Known rows, with every step that occurs
fusu pusom tagik: [ -3   8 -13   0  -4   9   7  -7 -17   0  13  -5  -9   2   3   6  12   0
  -2  14   3 -22  -3   4   2 -26   4   1   0  -2   2  -1  -8]
musi bopi tagik: [ 21 -11 -15   9  -3 -14  -3   1  -3  -4  -1   2  -8   9   4   2   7  10
   2  13   9  -1  -6   4  -4  -5  -1   5  -2  -6  -7  11 -11]
teki tagik: [ 19   7   3   9   3  -8 -10   4  -2   5 -13  -9  -8   2   9 -15   6  -1
  -9  -8  -7  -4   8   3   1   0   7  -4  -6  -2   8  -3   4]
pusom tagik teki: [ 15 -19 -17   8 -12   6  -2  -7  -4   1   0   7 -13  17  12  -4   9 -11
   3   4 -14  -5  -8  -1   0 -16   6  11   1   6  -4  -8   4]
fusu pusom: [ -3  18 -10  -1   8  -2   2  -5 -11   1   9 -14  -3  -5   0   1   4  -2
   7   4   2 -16   6   5   6 -15   3   0   0   9   6   3   1]
gapuni tela tagik: [  7  10   4  11   8  -8   6  11   2  15 -13  -7  -4   4   0 -16 -11   3
  14 -19   7   6  10  -7   8   8   3   2  -8   1 -13   1   3]
tagik bopi: [ 9  4 -4 -5 -5 -4 -8 -5  4  4 -3 -4 -4  0  4 11  5 -8 11 -1  1 10 -2  9
  8  5 12  7 -4  8  1 -1  2]
tagik bopi musi: [  9  17   9   3   0  13 -14  -2  -1  13  -1   5 -11  -1   5  14   2 -11
  11  -1  -6   6  -6   2   1   6   8   4   2  -2  18   5   8]
tela tagik bopi musi paroda: [ 13  16  21  -3   6   9 -15  15 -11  12  12   7  -3   2   3   9   2   3
   3  -7  13  21   0   5 -11   8   4   3  -7  -9  22  -1  14]
musi paroda: [  8   3  -9   1   5  -6  -5  24  -7   5   0  -4  -1   4   1  -5  11   0
  -5  -6  -9  -3  14   9  -8 -16  -1  -5  -9   4   3  -9   9]
pusom tagik bopi musi paroda: [ 13   2   5  -3 -14  27 -17  19 -15   9   9  17 -13  10  -1  15  17  -7
  -2  10  -2  -2  -6  10 -16 -14   4  -1   3 -20  20  -1   4]
pusom tagik: [  4   0  -7  10 -11   4   6   2  -4   2  -4   4  -8   6   7  -3   9  -3
   0   6  -5 -11   0   1   4 -20   5   5  -4  -4  -5  -7  -7]
paroda tagik tela gapuni: [-19   4  13   1   3  -6  16  -1  13   4   0   9   8  -8  -6   4  -8 -22
   9  -4   0   0   1  -5  27   2   3   8  12   0  -7  -7  10]
fusu pusom tagik tela: [ -5  10  -1   1  -6  11   8 -10  -7  -6  21   7  -5  10 -10  12   3  -8
  -1  12   3 -22  -4   4   3 -24  -4  -5   9  -7   9   6 -12]
paroda musi: [ -5  -2  -3  -1   6 -11  12  -3   2   8 -14  -4   6   4  12   3  -7   2
  -6  -4   2   1   8  -1   1   0   7  -5 -12  13  -9 -12   1]
tela tagik tira: [  5   7  11   2   3  -8  -2 -11  12 -12  -2  -8   9 -15   0  -1 -10  11
   2  -9   9  10   2  -1   7  11  -1   2 -13   1  -5 -11   2]
meza tela: [  9  18  -7   9   0  -7  -6  -9   4  10   4   2   7  -1   1  -8  -1  -4
   2   0 -12  -5  12  13  14   3   3   0  -1  11  -2   4  -4]
bopi musi paroda tagik tela gapuni: [-17   9  25   1   8   9   3  22  -2  14  11  16   4  -3 -12   3  -4 -21
  -2  -2  -5  -5   2  -4   7  -5  -4  -2  17 -16  18  -4  23]
pusom tagik bopi: [  9  -2  -8   0 -17   9  -4  -4  -3   2   0   8 -11   4   5  11  11  -8
   6  10   2   3 -10   6   4  -6  10  11  -3   0  -3  -5  -8]
paroda tagik: [-15   5 -11   0   8   0  10   9   8   4 -15   0   5  -7  -1  -4   2  -8
   8   7  -3  -3   0  -4   4  -7  17   9  -8   8  -8 -15   3]
paroda musi bopi tagik: [ 10 -23 -11  -1   0 -19   5   0  -5   2  -6   6  -1  11  10  10  -1  12
  -8  13  19   3  -8   0 -11   1  -2  -2  -8  -1 -13   5 -15]
bopi musi paroda tagik: [-12  10   0   0  14  16  -5  31  -4  13  -4   5   0   0  -8   1   6  -6
  -3  12  -8  -8   3  -1 -16 -14   8   1  -2 -11  14 -13  15]
tira fusu: [ -8   5  -4   3   3  -3   0  -5   2  -2 -13  -6  -1  -9   3 -13  -4   3
   5   4 -20   7  12   2  -2  -4   5   4  -9   0   2  -6  -2]
meza tela tagik paroda musi: [-11   6  16  -3   2  -6  10 -17   7   5   6   4  23   3  10  -4 -13  16
 -13 -16  11  20   2  -2  11  27  -9  -4  -1  19  -5   2  -2]
teki tagik tira fusu pusom: [ -6   6   2  -9   8   3 -15 -18  -5 -25   2 -19   1 -25  -7 -10   4  13
 -12   6 -13 -10   9   4 -12   6   4 -14   1 -15  15   0  -4]
teki tagik paroda musi: [ -3 -13   7  -5   0  -1   2   1   3  -3 -17  -6   2   4  12 -10   3   6
 -22 -23   3   3   2  -8  -6  13  -6 -15   1  11   5  -3   5]
musi paroda tagik tira fusu pusom: [-34  -1 -12 -24  13   9  -1   9  -1 -24   9  -9  11 -31 -25   1  12  14
  -6  23 -10  -9   4   3 -23 -15   1  -7  -3  -7   2 -14   1]
fusu tira: [  3  21  -7  10  -4 -20   8  -2   4   4 -16 -16  15   0   4 -10  -1 -15
  -3   6 -14  -5  11   6   5  -2   9   5  -4  15   0  -5  11]
gapuni tela tagik tira fusu: [ -8  -1   9   0   3  -3  -3  -2  12 -12 -16  -8   5 -15 -12 -15 -17  16
   8 -11  -8  13  10 -11  -3  19  -4  -4  -9  -9 -14  -5  -3]
gapuni tela tagik pusom: [ -2   7  11   6   8  -4  -2   7   4  17  -2  -2   1  10  -3 -13 -15 -14
  19 -20   1  15   4  -9   4  19  -2   6   3  -1 -11   3   4]
bopi musi paroda: [ 10  12   6   7   9  11 -11  25 -12  12   1   1  -8   4  -2  -1   6  -5
  -5  -2 -10  -5  10   4 -13 -18  -2  -8  -4  -9  22  -3  17]
gapuni tela tagik paroda musi bopi: [ -8 -24   5  -8  11 -16  19   9   8   6 -11   4   7   4   2  -1  -4   9
  -3 -26  19  11  -1 -19  -4  14 -19  -4  13   4 -18  12  -6]
bopi tagik: [ 16   1 -11  12  -7  -1  -4   4  -4  -1  -7  -6  -6  11   5 -10  -6  12
   5  10   2   0  -2   0   0   0   3   2 -16   3  -2   4  -3]
gapuni tela: [  7   2 -11  10   3  -4   0  16   5  15 -17 -10 -11   7  -7 -11  -5  -7
   8 -11 -12 -14  12  -5   5  -3   0  -4  -1   8  -8   2   1]
pusom tagik paroda: [ -5  -8  -6   4 -18  16   9   3   3 -10  -2   3  -3   8   5  -6   9   1
  -7  -4  -9  -8  -8  -8   4 -13 -12   0   7   2  -1   1  -3]

Rows
[ 10   6   7   0   3  -6  -3   5   2  15  -9  -3  -4   2  -4   2  -6   1
  21 -16  13  20   3  -6   7  22   5   6  -3   6  -9   3   3] -> gapuni tela tagik bopi
[  9  21   6  10  -2 -14  -1 -19  -1  14  12  -2   4  -9   6 -12  -8 -11
  -1  -8  -8   1  14  11  33  10  -3   7   9   9  -7   8   5] -> meza tela gapuni
[ -8  -2  -9  -7  -6   8  -8 -17  -6 -29   7 -16   1 -16 -12  -4  -6  27
   1  20  -4  -4  -5   2 -14   4  -4  -7  -6  -8   2   8 -11] -> bopi tagik tira fusu pusom
[  2   1  16  10 -16   0  13  -8   2   1  11  14  -3   5   3   2  -5 -20
  -2  -6   0  -4  -2   0  25  -9  -8   3  14  -9  -1   4   1] -> pusom tagik tela gapuni
[ -9 -32  -7 -11 -12  -4  18  -3   2 -11  -2  18   2   5  10  13  14   2
 -21   0  10  -4 -12  -7  -6 -12 -15  -1  14  -1 -10   2 -16] -> pusom tagik paroda musi bopi
[  2   9  18   7  -2 -13   9  -9   7   3   8   3   3  -2   1  -2 -11 -19
   4 -18  -3   2   7   1  28   3  -8   0  11   3   3   6  10] -> tagik tela gapuni
[ 21  12  18   5   3  14 -26  -2  -5  11  -7   0 -14   0   9   2   5 -10
  -1  -5  -2   2  -4   7  -6  13  14  -2   2 -11  30   6   8] -> teki tagik bopi musi
[  9 -24   0  -1  -4 -17   8  -5   5  -1   1  18   2  20  -4  16  -8   6
  -8  11  20   4 -10   2 -10   4 -11  -9  -1  -2  -8  10 -18] -> paroda musi bopi tagik tela
[ -6 -17  -5  -4 -12   5  10   6   3  -9  -9  -4   4  12   7  -1  -8  20
 -10  -7  10   7 -10 -10  -8  13 -12  -9 -10  16  -3   4  -1] -> bopi tagik paroda musi
[ 14  13  17   1   9  11 -15  30 -10  23   1   5 -11   9 -10   3  -2   1
  12 -14   6  14   4  -4 -13  11  -1  -3   0 -10  15   5  15] -> gapuni tela tagik bopi musi paroda
[ 21 -18 -10   1 -10 -10  -9  -5   9 -23   0   0  -3  -4  -8   7   4  13
  -1  12   8  -3 -12   5 -10   2  -7   1  -1 -11 -10  11 -14] -> musi bopi tagik tira
[  8  -1   4   3  -3   3  -7   5   5  -8 -10  -9  -3   0   9 -18   8   1
 -12 -20  -6  -4   2  -4   2   5  -5  -7   7   4  12   5   8] -> teki tagik paroda
[  1 -17  -7  -7  11 -23  11  -6   2   9  -7   7   3  -2   9  14   4  -3
  -9  -2   9   0   3   2  -4  -5   1   1  -1   5 -10  -4 -10] -> paroda musi bopi
[  2 -23  -4  -6  -1 -11   0  -5  -1   2   6  10   4  16   7  11  -4  -4
  -3   9  15  12 -14   3 -16  14  -4   3   1  -7 -15   8 -13] -> paroda musi bopi tagik pusom
[ -7 -11 -20  -2  10   0   5   3   8   5 -11   0   0   4   4  -5   3 -13
  14   4 -13   2  -6  -5   1  -5  16  16   3  16  -8 -14  13] -> paroda tagik teki
[ 12   7   8   6   4   0 -16  -1   2   6  -1  -3  -4   4   7 -13   0 -20
  -1 -10 -11   2   2   5  -3  12   7   2   3  -7   6   0   2] -> teki tagik pusom
[ 22 -16 -18  11  -9   0 -10  -1  -2  -2  -1  -5 -12  22  11 -10  -3   5
  10   0  -6   5 -10   0  -4   4   3   7  -5  10  -5   3   8] -> bopi tagik teki
[-13  11   3  -6   7  19  -6   6   5  12  -9   9  -1  -6  -2  16   3 -15
  18  13  -1   3 -14  -2  -1   6  20  12   4  -3  13  -5   6] -> paroda tagik bopi musi
[ -8 -23  -3 -13   4 -15  15   0  10  -5  -6   7   8  -1   7  12   7   2
 -13 -13   7   3  -2  -6  -7   0 -14  -3  12  10  -5   6  -6] -> tagik paroda musi bopi
[  6   2   7   4   2  -4  -3   3  13  -4 -12  -9   2  -7 -11  -7 -12   8
   8 -18   5   3   5  -9   5  16  -8  -5  -5  -1 -13  -3   0] -> gapuni tela tagik tira
[-14  -3 -10  -5 -11  18  11  -5 -11 -14  16  -5  -3   2   1   2  13   4
  -5   4   3 -21  -6  -5   2 -18 -11  -1  14   2   7   9  -4] -> fusu pusom tagik paroda
[ 13  11   8  -4   2  13 -20  20 -11  13   7   5  -7   4  -2  14   8  -6
   3   1  -6   4   1   7 -14  -4   3  -3   3  -5  22   3  11] -> tagik bopi musi paroda
[ -2   2 -11  -5 -10  14   0 -14  -5 -19  14  -7  -3 -11 -10  11   8   5
  -6  15   2 -26  -7   4  -1 -17  -3  -4   2  -8  -1  -3 -11] -> fusu pusom tagik tira
[-21   4   2  -3  -6  11   8 -15  -9 -13  16   9  -3   1 -10   2   0  -2
   0  19  -8 -12  -2   2  -2 -18  -3  -4   5 -14  10   4 -17] -> tira fusu pusom tagik tela
[-11  -1 -15  -7  10   0   5  33  -1   5  -6   0   3  -6  -7   0  11  -3
  -3   8  -4  -4   6   2 -12 -16   9   2  -9   3  -5 -17   9] -> musi paroda tagik
[-39   6 -10 -18  10   8   4 -11   5 -26   1 -12  12 -33 -19   3  -1  10
   3  23 -10 -10  -2  -5  -7  -4   9   3   1  -2  -1  -9  -4] -> paroda tagik tira fusu pusom
[ 10   1  13  12 -12  -9   4  -5   3  -2   8   2  -5   8  -1  -4 -15  -1
   6  -4   5   5  -2   1  23  10 -10   0   2  -2  -1  14   6] -> bopi tagik tela gapuni
[  4  -7 -23   0  -2  14  -1 -14 -18  -2  20  -2 -15  12   9   0  12  -9
   2   8  -6 -17 -10   2   0 -22   5   9  10   5   1  -1   3] -> fusu pusom tagik teki
[-14  -5  15  -6   4  -4  19  -5   7  -2  -5  -4  14  -1  14  -4 -11  15
  -8 -21  19  20   0 -14   5  16  -9  -3  -8  17  -2  -5   6] -> tela tagik paroda musi
[-37 -16  -3 -18  -6  17  21 -13 -13 -16   8   0   4  -5   2   3   3  15
 -14  10  -3  -6  -5 -10 -10  -9  -9  -7   7   0   2   3 -10] -> tira fusu pusom tagik paroda musi
[  9  17  11   6   0  -7 -10 -23  15  -7  10   0  18 -15  -5  -2 -12  13
  -3  -3   6  10   5  10  15  22  -4   2  -4   6  -6  -2  -9] -> meza tela tagik tira
[ 11 -29  -9  -9  -8 -15   0  -8   9 -18  -7   5   4  -1  -4  17  -3  17
 -12  10  19  -1 -14   4 -14   8  -7  -8  -6  -4 -16   2 -18] -> paroda musi bopi tagik tira
[  8   1  -3   5  -7   4 -11  -1  -1   1   6  -3  -3  16   3  -7 -10  -6
  13   7  -3   8  -9   5  -5  12   0   5  -6  -3  -4   7  -3] -> bopi tagik pusom
[-14   0  11  -4   7  -6  10  20   5   4   8   8   7  -8 -13   5   1 -17
  -2  -3   0   0   6   0  11  -6  -6   1  11  -1  -3  -9  17] -> musi paroda tagik tela gapuni
[-15  24  10  -6   8  -2  -8 -37  -1 -18  26  -8  20 -27 -12  -7 -11  25
  -3   9   0   9   8  11   4  19  -2  -3  -1  -2  -2   5 -12] -> meza tela tagik tira fusu pusom
